Each row was made from one small tree. The marks that hang from a mark follow it in brackets, in alphabetical order. Every link used is in the known rows. Write each row's tree.
In the rows, 128 means zero.
Known rows:
zifut{vuladop}: [130 137 148 136 111 135  82 124 147 127 150 177 111 107  93  87  93 187
 145 122 153  98  90 107 176 120 118]
netaf{gesi{kodut{vuladop{zifut}}}}: [113 100 107 137  98 131  87 131 147 120  91 110 112  68 110 105  69 199
 105 122 119 100 168 105 142 133  86]
vuladop{kodut molaler zifut}: [105 138  86 136 111 123 126 137 168 109 147 100 174 123 109  91 118 162
 117 119 126 117 163 118 131 135  97]
sezi{gana kodut{vuladop{molaler zifut}} serof{pefidof}}: [165  99 168 128 131 152 134 124 156  91 151 117 121 113 127  98  66 144
 106 147 135 116 156 129 159 112  85]
sezi{gana kodut{vuladop} serof{pefidof}}: [169  81 202 108 144 163 109 120 157  86 173 189  88 120 116  85  41 175
 120 150 157 107 135 118 213 113 120]
vuladop{molaler}: [ 95 158 122 124 121 125 104 125 155 129 168 156 117 130 107  79 108 162
 134 119 160 102 137 115 156 141 114]
gana{sezi{kodut{vuladop}}}: [146  82 133 122 138 143  56 122 152  98 153 243 144 104 112  92  90 188
 106 125 137 114 155 128 162 128 142]
pefidof{serof}: [ 91 146 158 116 107 126  97 120 143 136 148 190  87 148 103 103  95 205
 128 127 144  97 123 130 252 126 139]
vuladop{kodut{sezi{serof}} molaler zifut{lelu}}: [113 120 128 127  93 136 124 130 166 108  83  95 188 135 114 129 123 124
 118 155 143 120 152 132  69 131 111]
zifut{lelu vuladop{kodut{sezi{gana serof}} molaler}}: [144 115 165 132 104 154 111 112 169  95 101 150 166 125 108 140 104 100
 149 165 150 107 124 128  54 122 102]
vuladop{zifut}: [107 130 118 139 103 126 114 130 150 124 119 138 119 119 106  90  94 199
 118 119 155 113 135 105 187 115 104]
sezi{gana kodut{vuladop{zifut}} serof{pefidof}}: [172  77 185 126 126 157 127 125 154  85 142 141 104 112 122  98  48 178
 105 147 141 116 145 118 202  99  99]
gesi{kodut{vuladop} netaf}: [137 123 130 119 109 130  57 119 146 116 172 182 115  78 122 102  86 193
 117 107  88  86 130 132 145 142 129]
gana{sezi}: [118 123 120 129 119 127  73 126 157 117 133 230 134 138 102  76 100 186
 120 122 170 104 145 120 157 115 134]
molaler{vuladop{kodut}}: [132 111 133 131 124 142  83 132 162 112 202 172 146 120 100  90  51 201
 138 123 135 117 130 105 178 122 123]
gesi{kodut{sezi{gana serof} vuladop{molaler}} netaf}: [160 115 159 111 116 138  85 104 149 109 131 198 115  92 130 150 103 111
 120 145  98  89 162 146  47 120 122]
gesi{kodut{sezi vuladop}}: [133  94 147 118 115 132  55 120 149 121 119 224 110  73 109 108  80 192
 116 131 101  92 163 126 118 143 146]
netaf{gesi{kodut}}: [103 131 111 115 113 133  91 130 164 123 112 168 107 108 101  86  79 212
 131 122 142  85 160  97 168 134  95]
netaf{gesi{kodut{sezi{serof} vuladop{molaler}}}}: [125 107 149 102 121 136  72 120 148 126  99 162 109  93 111 128  98 125
 121 157 132  91 177 127  61 144 117]
vuladop{kodut{sezi{gana serof{pefidof}}} molaler zifut}: [143 107 160 122 113 138 149 136 174  96 111 134 158 136 111 102  89 115
 120 155 155 114 179 133 102  99 106]
lelu{zifut{vuladop{kodut{sezi{serof}} molaler}}}: [155 119 141 108 120 135  78 130 149 126 111 194 180 133  98 136 131 127
 138 140 128 104 119 141  60 119 117]
netaf{gesi{kodut{sezi{serof} vuladop}}}: [133  83 164 102 118 141  64 121 144 121  87 188  96  89 104 128  79 162
 119 157 138  92 165 116 106 130 132]
netaf{gesi{kodut{vuladop{molaler}}}}: [102 127 111 121 117 131  78 126 152 121 139 134 109  79 110  93  82 160
 121 123 124  90 174 114 107 160  90]
zifut{vuladop{molaler}}: [121 160 135 138 114 129  87 123 149 128 165 153 127 111  98  83 111 151
 146 121 150  98 104 118 128 131 102]
netaf{gesi{kodut{sezi{serof{pefidof}} vuladop{molaler}}}}: [132 107 178 101 117 136  77 133 155 121 116 162 109  93 107  88  73 128
 120 154 145  84 178 137  79 139 122]
zifut{lelu vuladop{kodut{sezi}}}: [125 107 154 135  91 142  78 125 163 110 107 176 176  98  94 109  94 161
 147 136 148 107 111 123 107 132 127]

Write each row's tree:
[141 102 208 117 125 140 105 119 150 111 139 182  91 113 113  94  66 100
 124 156 173 104 163 136 105 118 127]
kodut{sezi{gana serof{pefidof}} vuladop{molaler}}
[149  88 193 105 127 148 121 130 176  97 135 210 128 144 102  91  65 150
 135 158 175 103 167 124 156 100 137]
vuladop{kodut{sezi{gana serof{pefidof}}}}
[139 114 142 134 117 138 105 119 168 104 128 189 167 102  99 119 109 120
 147 136 143 107 153 124  77 118 110]
zifut{vuladop{kodut{sezi{gana}} molaler}}
[161  93 197 104 141 154  86 130 149 101 189 182 102 119 110  73  58 188
 118 145 144 104 125 125 213 128 142]
sezi{kodut{vuladop} serof{pefidof}}
[141  86 164 106 129 147 117 117 169  99 118 210 127 142 106 129  91 153
 133 160 162 111 163 112 140 102 137]
vuladop{kodut{sezi{gana serof}}}
[105 124  90 138 102 126  95 131 150 123 102  84 125  70 116 106  89 165
 105 122 110 100 179 116  98 147  70]
netaf{gesi{kodut{vuladop{molaler zifut}}}}
[ 93 124 107 139  86 125 122 133 166 111  87 107 196 111 113 109 117 138
 120 132 140 122 167 130  77 140 105]
vuladop{kodut{sezi} molaler zifut{lelu}}
[133  80 142 159  87 148 122 122 167  97  94 142 174  98 114 132  40 165
 127 140 139 132 159 108 114  96  92]
molaler{vuladop{kodut{sezi{gana}} zifut{lelu}}}
[162 120 161 102 112 141  98 108 162 110 104 229 113 121 122 142  97 162
 132 145 117  84 149 129 115  94 129]
gesi{kodut{sezi{gana serof}} netaf}
[101 109 135 156  83 135  95 122 140 117 111  91 123  88 118 103  70 179
 108 125 150 120 123 114 157 141  99]
kodut{vuladop{zifut{lelu}}}
[138  88 132 142 104 134  92 137 157 114 129 165 172 100 101 114  66 179
 123 131 125 128 156 115 130 102 127]
molaler{vuladop{kodut{sezi} zifut}}
[134 106 115 147 107 139 100 138 160 110 169 127 162 109 103  99  57 201
 123 120 121 126 138 104 166 110 103]
molaler{vuladop{kodut zifut}}
[ 92 132 122 156  86 129 105 123 142 116 124  70 138  90 123 100  90 144
 108 123 144 120 133 125 112 153  87]
kodut{vuladop{molaler zifut{lelu}}}
[140 116 165 130 108 153 116 133 153  96 142  80 149 112 127  88  74 150
 105 146 136 114 126 138 145 139  91]
sezi{kodut{vuladop{molaler zifut{lelu}}} serof{pefidof}}
[126 158 119 130 109 127  83 128 139 137 134 172 141 120 102  98 115 159
 138 106 143  98  94 125 117 126  84]
lelu{zifut{vuladop{molaler}}}
[127  99 172 123  85 141 119 144 170 104  86 124 171 134 107  93  78 157
 119 155 162 113 142 132 131 113 123]
vuladop{kodut{sezi{serof{pefidof}}} zifut{lelu}}
[128 103 131 122 106 132  89 126 145 124  63 113 125  84 114 139 103 128
 106 156 120 101 184 128  52 130 100]
netaf{gesi{kodut{sezi{serof} vuladop{molaler zifut}}}}
[164  96 156 107 115 141  71 130 144 123  99 217 164 133  93 139 114 162
 138 141 132 105 104 133 102 103 130]
lelu{zifut{vuladop{kodut{sezi{serof}}}}}
[ 94 114 138 149  83 125  96 121 139 122  87 108 148  80 120 117  98 121
 108 133 148 122 149 133  72 146 107]
kodut{sezi vuladop{molaler zifut{lelu}}}
[107 120 105 130 108 119 116 136 163 116 111 136 184 111 106 107 126 141
 116 129 132 120 178 128  94 128 119]
vuladop{kodut{sezi} molaler zifut}
[115  98 133 122 117 135  93 112 156 114  86 179 107  70 114 121  75 127
 123 138 138  95 206 115  66 138  90]
netaf{gesi{kodut{sezi{gana} vuladop{molaler}}}}
[115 118 116 143 105 143 110 122 149 100 128  86 160  87 128 107  93 164
 104 124 119 124 139 126 134 153  84]
sezi{kodut{vuladop{molaler zifut{lelu}}}}
[132  95 161 141  94 149 104 115 168  97  93 181 162  99 100 124  79 149
 148 141 154 109 127 115 104 116 108]
zifut{lelu vuladop{kodut{sezi{gana}}}}
[134 115 138 132 111 154 110 118 146 101 126  79 148 110 131 128 100 148
 105 148 121 122 124 128 125 142  89]
sezi{kodut{vuladop{molaler zifut{lelu}}} serof}
[125 116 133 120 119 126  64 121 150 122 133 204 126  77 114 107 101 155
 116 129  93  91 173 136  74 158 133]
gesi{kodut{sezi vuladop{molaler}}}
[ 86 159 108 153  84 127 125 127 155 123 110  78 150 120 119  95 106 159
 120 122 153 113 132 117 129 141  77]
vuladop{molaler zifut{lelu}}
[134 106 139 125 142 148 111 109 156  96 173 172 114  98 122 108  81 153
 121 128 132 116 160 114 158 138  98]
sezi{gana kodut{vuladop{molaler}}}
[143 100 186 103 114 147 114 127 172 112  69 205  93 123 104  96  51 166
 135 161 170  80 179 113 139  97 105]
netaf{gesi{kodut{sezi{gana serof{pefidof}}}}}
[102 112 114 145  88 134 147 122 174  99  72 114 185 112 119 125  99 125
 121 138 145 123 179 124  72 123  80]
vuladop{kodut{sezi{gana}} molaler zifut{lelu}}
[160  89 199 111 123 147  81 141 163 110 177 202 147 133  96  87  39 163
 138 153 154 109 137 126 147 103 157]
molaler{vuladop{kodut{sezi{serof{pefidof}}}}}
[106 128 117 147 107 123 100 126 139 124 149 103 121  91 117  97  99 149
 106 118 134 118 148 122 125 142 102]
kodut{vuladop{molaler zifut}}
[124  93 136 150  83 141  97 132 159 111 104 132 187  98 107 119  54 174
 125 134 134 130 142 117 116 114 112]
molaler{vuladop{kodut{sezi} zifut{lelu}}}
[126 145 117 130 118 133  92 132 163 111 179 141 165 112  95  87 114 152
 147 121 128 102 122 120 115 141 110]
zifut{vuladop{kodut molaler}}
[156 113 164 119 128 144 110 136 151 103 167 112 134 112 120  84  83 156
 106 141 127 112 139 136 157 128 107]
sezi{kodut{vuladop{molaler zifut}} serof{pefidof}}
